Every row comes from one small tree of marks. The marks that hang from a mark follow it in brackets, in the order of their numbers. Every link used is in the known rows. Which tree was each row made from?
Known rows
J790{J321{J227} J658{J831}}: [-2.06 -0.74 -5.81  1.31  3.79 -2.07 -5.33  0.34 -0.64 -0.70 -1.57 -4.64
 -1.88 -2.49  1.74 -0.08  1.65 -1.52  0.93]
J658{J790 J831}: [ 0.94  0.37  2.24 -0.91 -0.49  1.59  2.59 -3.23 -0.06 -3.48 -0.35 -0.94
 -1.17 -1.65  1.49 -4.80 -0.60  1.17 -0.28]
J790{J551 J658}: [ 0.88  0.75 -0.83 -0.34  2.69  2.00  0.55  2.14 -5.01  1.88 -3.26 -2.88
 -1.41  1.47 -2.85 -1.10  0.92 -1.93 -0.25]
J321{J227}: [ 1.84  2.82 -0.79  2.29  3.87 -0.31 -3.08 -0.61  0.53 -2.12  0.20 -1.91
 -2.25 -1.74 -1.41 -2.63 -0.05 -0.68 -1.09]
J658{J227}: [ 2.64  2.65  0.51 -0.30  2.33  1.39  3.37 -2.68  0.34 -1.73 -0.55 -0.47
  0.03  1.11 -1.68 -2.04 -2.01 -1.02 -1.33]
J790{J321{J227} J436 J551 J658}: [-2.20 -0.07 -3.35  0.52  3.17 -3.67 -6.30  5.36 -0.82  4.28 -1.32 -2.16
 -1.04  1.65 -1.88  4.14  2.44 -0.35 -0.03]
J658{J227{J321} J790{J551} J831}: [-1.08  1.14  3.30  0.14 -3.24  2.64  4.35 -4.45 -1.05  0.12 -0.53  6.16
  5.72 -1.26  0.90 -2.41 -4.24  1.42  1.73]
J831{J321{J227} J355}: [ 1.45  1.52 -1.28  5.19 -1.25  0.17 -2.82 -0.28  2.71 -2.37  1.86  1.06
 -4.57 -2.31  1.16 -0.93  0.38 -2.41  0.79]
J790{J321 J436 J658{J831}}: [-1.32 -4.40 -4.09 -2.38  1.67 -1.85 -2.16  3.02 -1.45  0.24 -0.55 -5.82
 -1.42 -0.01  1.88  2.72  3.72  0.47 -0.21]
J790{J321{J227}}: [ 1.77  3.29 -2.12  0.81  4.57 -2.22 -5.84 -0.64  2.46 -0.88 -0.13 -2.10
 -2.14 -1.31  0.85 -1.43  1.18 -2.63  0.15]
J227{J321}: [ 5.08  0.49 -0.04  0.41  1.39  0.99 -0.35 -1.64 -2.10 -1.70  0.17 -0.81
  0.15 -2.36 -0.09 -2.25  0.51 -1.05 -0.09]
J790{J321 J436 J551 J658}: [-0.30 -1.41 -1.70 -2.62  2.03 -1.48 -2.48  5.14 -2.50  4.24 -2.11 -3.11
 -0.86  2.51 -1.45  3.24  3.20 -1.11  0.00]
J790{J436}: [ 2.59 -1.33  1.08 -1.31  1.58 -0.40  0.11  2.14 -0.69 -1.51  1.00 -3.14
 -2.00  0.73 -1.72  0.32  2.26  0.87 -2.14]
J69{J355}: [ 4.81  0.24  0.13 -0.82  3.42 -0.50 -1.91 -2.09 -0.94 -4.43  1.80 -3.09
 -2.72  0.38 -3.57 -2.95  1.09 -1.81 -2.79]
J658{J227{J321} J790{J436 J551}}: [ 0.23  1.47  4.37 -0.19 -3.06 -0.23  3.11 -0.70  0.40  2.39 -0.01  6.85
  4.31  1.62 -2.24  1.28 -2.77  3.06 -1.06]
J658{J227 J790{J551} J831{J355}}: [-2.99  2.44  3.97  0.25 -4.20  3.70  4.67 -2.99  2.38 -0.13  1.27  4.25
  1.37  0.31  1.43 -2.60 -4.08 -0.44  1.45]
J831{J355}: [ 3.28  1.71  0.67  0.35  0.27  2.26 -0.06 -0.50  1.26 -1.88  2.03 -2.96
 -4.07 -0.52  0.44 -2.30  1.09 -2.69  0.25]
J658{J227{J321} J790{J436}}: [ 2.04  1.11  2.79 -0.38 -2.30 -1.51  2.99 -2.22  2.25 -0.30  0.54  4.48
  2.17  0.97 -1.38  1.28 -2.58  4.07 -2.40]

Write each row's tree
[-0.01 -0.46 -3.13 -2.51  2.11 -2.98 -0.16  1.78  0.84  1.55 -1.74 -2.81
 -0.72  3.31 -1.15  4.37  0.91  0.15 -2.03]  J790{J321 J436 J658{J227}}
[-0.79  0.65  2.02  1.45 -6.51  2.00  5.71 -4.68  3.94 -3.31  1.39  4.87
 -0.79 -0.51  3.80 -1.89 -3.22 -0.13  1.18]  J658{J227 J790 J831{J321 J355}}
[ 2.25  0.97  1.74 -3.01  0.07 -3.34 -1.46  0.48  3.25  0.08 -0.36 -0.70
 -2.20  1.84  0.50  0.29  1.91  1.09 -1.06]  J658{J790{J321 J436}}
[ 1.54 -1.52 -2.29  0.55 -0.15 -1.39  1.37  0.77 -1.86  0.85 -0.74  0.32
  1.45  1.23 -2.62  4.03 -0.66  2.30 -2.61]  J790{J436 J658{J227{J321}}}
[-1.77 -2.27 -1.58 -0.24  1.30  2.78  1.25  1.58 -5.93  0.62 -2.37 -3.10
  0.26 -0.65 -0.66 -1.51  0.90 -1.38  1.19]  J790{J551 J658{J831}}
[-3.04 -4.07 -2.29 -2.32  1.32 -1.01 -2.18  4.52 -3.37  2.83 -1.30 -3.78
  0.89  0.71  1.04  2.61  3.45 -0.65  1.24]  J790{J321 J436 J551 J658{J831}}
[-0.63  2.24  5.06 -1.39 -1.88  0.13  4.11 -0.05  1.48  2.00 -0.39  4.66
  1.68  3.57 -3.15  0.37 -2.73  2.44 -1.39]  J658{J227 J790{J436 J551}}
[-2.08 -1.77  4.17 -1.46 -2.54  1.03  2.27  1.32 -1.15  0.42  0.92  1.20
  1.27 -0.16  0.20 -0.80  0.27  2.95  0.05]  J658{J790{J436 J551} J831}
[-0.10 -1.52 -2.30  3.83  0.12  0.14 -1.44 -1.13 -0.54 -4.11  0.63  0.50
 -0.62 -4.05  2.48 -2.10  0.56 -0.46  0.99]  J658{J831{J321{J227}}}
[-1.96 -1.61 -2.14  0.92 -0.39  2.81  2.72 -1.37 -5.20  1.46 -1.95  1.51
  4.83 -1.04 -0.39  0.23 -2.25 -0.30  1.28]  J790{J551 J658{J227{J321} J831}}
[-3.21 -4.14 -1.54  0.44 -1.47  1.00  2.04  1.99 -4.55  2.45 -0.55  1.88
  5.10 -0.25 -1.13  3.75 -1.04  2.08  0.48]  J790{J436 J551 J658{J227{J321} J831}}
[-4.28 -1.84 -3.27  5.42 -2.61  1.81 -2.16  2.42 -1.90  0.52 -0.01  1.09
 -1.73 -2.27  1.73  0.56  0.67 -2.35  2.70]  J790{J551 J658{J831{J321{J227} J355}}}
[ 0.60  0.50 -1.43  0.19  3.33 -4.11 -6.37  2.35  2.99 -0.08  1.51 -2.30
 -1.90 -0.31 -0.13  2.01  2.33 -0.34 -0.75]  J790{J321{J227} J436}
[-1.63 -0.90  2.37 -1.42 -2.54 -0.02  4.67 -2.28  2.27 -1.79  1.15  1.82
  1.27  0.77  0.34 -0.43 -2.29  4.25 -1.72]  J658{J227 J790{J436} J831}
[ 2.44  0.75 -2.82  0.96  1.56  0.65  1.91 -2.07 -2.54  0.07 -2.38  0.09
  1.11  0.21 -1.95  0.55 -1.76  0.03 -1.30]  J790{J658{J227{J321}}}
[-2.57  0.14  1.59 -1.81 -4.17 -1.16  1.03 -1.54  6.52 -0.54  2.82  1.92
 -0.35  0.83  3.75  1.45 -1.37  0.88  0.48]  J658{J227 J790{J321 J436} J831{J355}}
[-3.97  2.70  1.42  1.41 -2.19  0.12 -3.95 -0.74  4.54  0.96  1.78  2.31
 -0.86 -1.92  3.75 -2.10 -0.57 -1.88  3.54]  J658{J790{J321{J227} J551} J831{J355}}
[ 0.76 -0.55  1.29 -2.84  1.65 -1.27 -2.42  3.72 -0.46  2.87  0.21 -1.40
  0.79  1.58 -0.26  1.41  2.96 -1.59  0.78]  J790{J321 J436 J551}
[ 0.45 -0.46 -0.13  1.73 -2.64  3.45  1.98 -3.71  1.19 -2.10  2.94  1.82
  1.91 -3.01  3.23 -0.94 -2.18 -1.25  1.87]  J658{J227{J321} J831{J355}}
[ 0.37  1.36  3.39 -3.05 -0.78 -1.94 -1.46  1.95  1.57  2.89 -0.43  1.10
  0.07  2.54  0.01  0.77  1.56  0.43  0.45]  J658{J790{J321 J436 J551}}
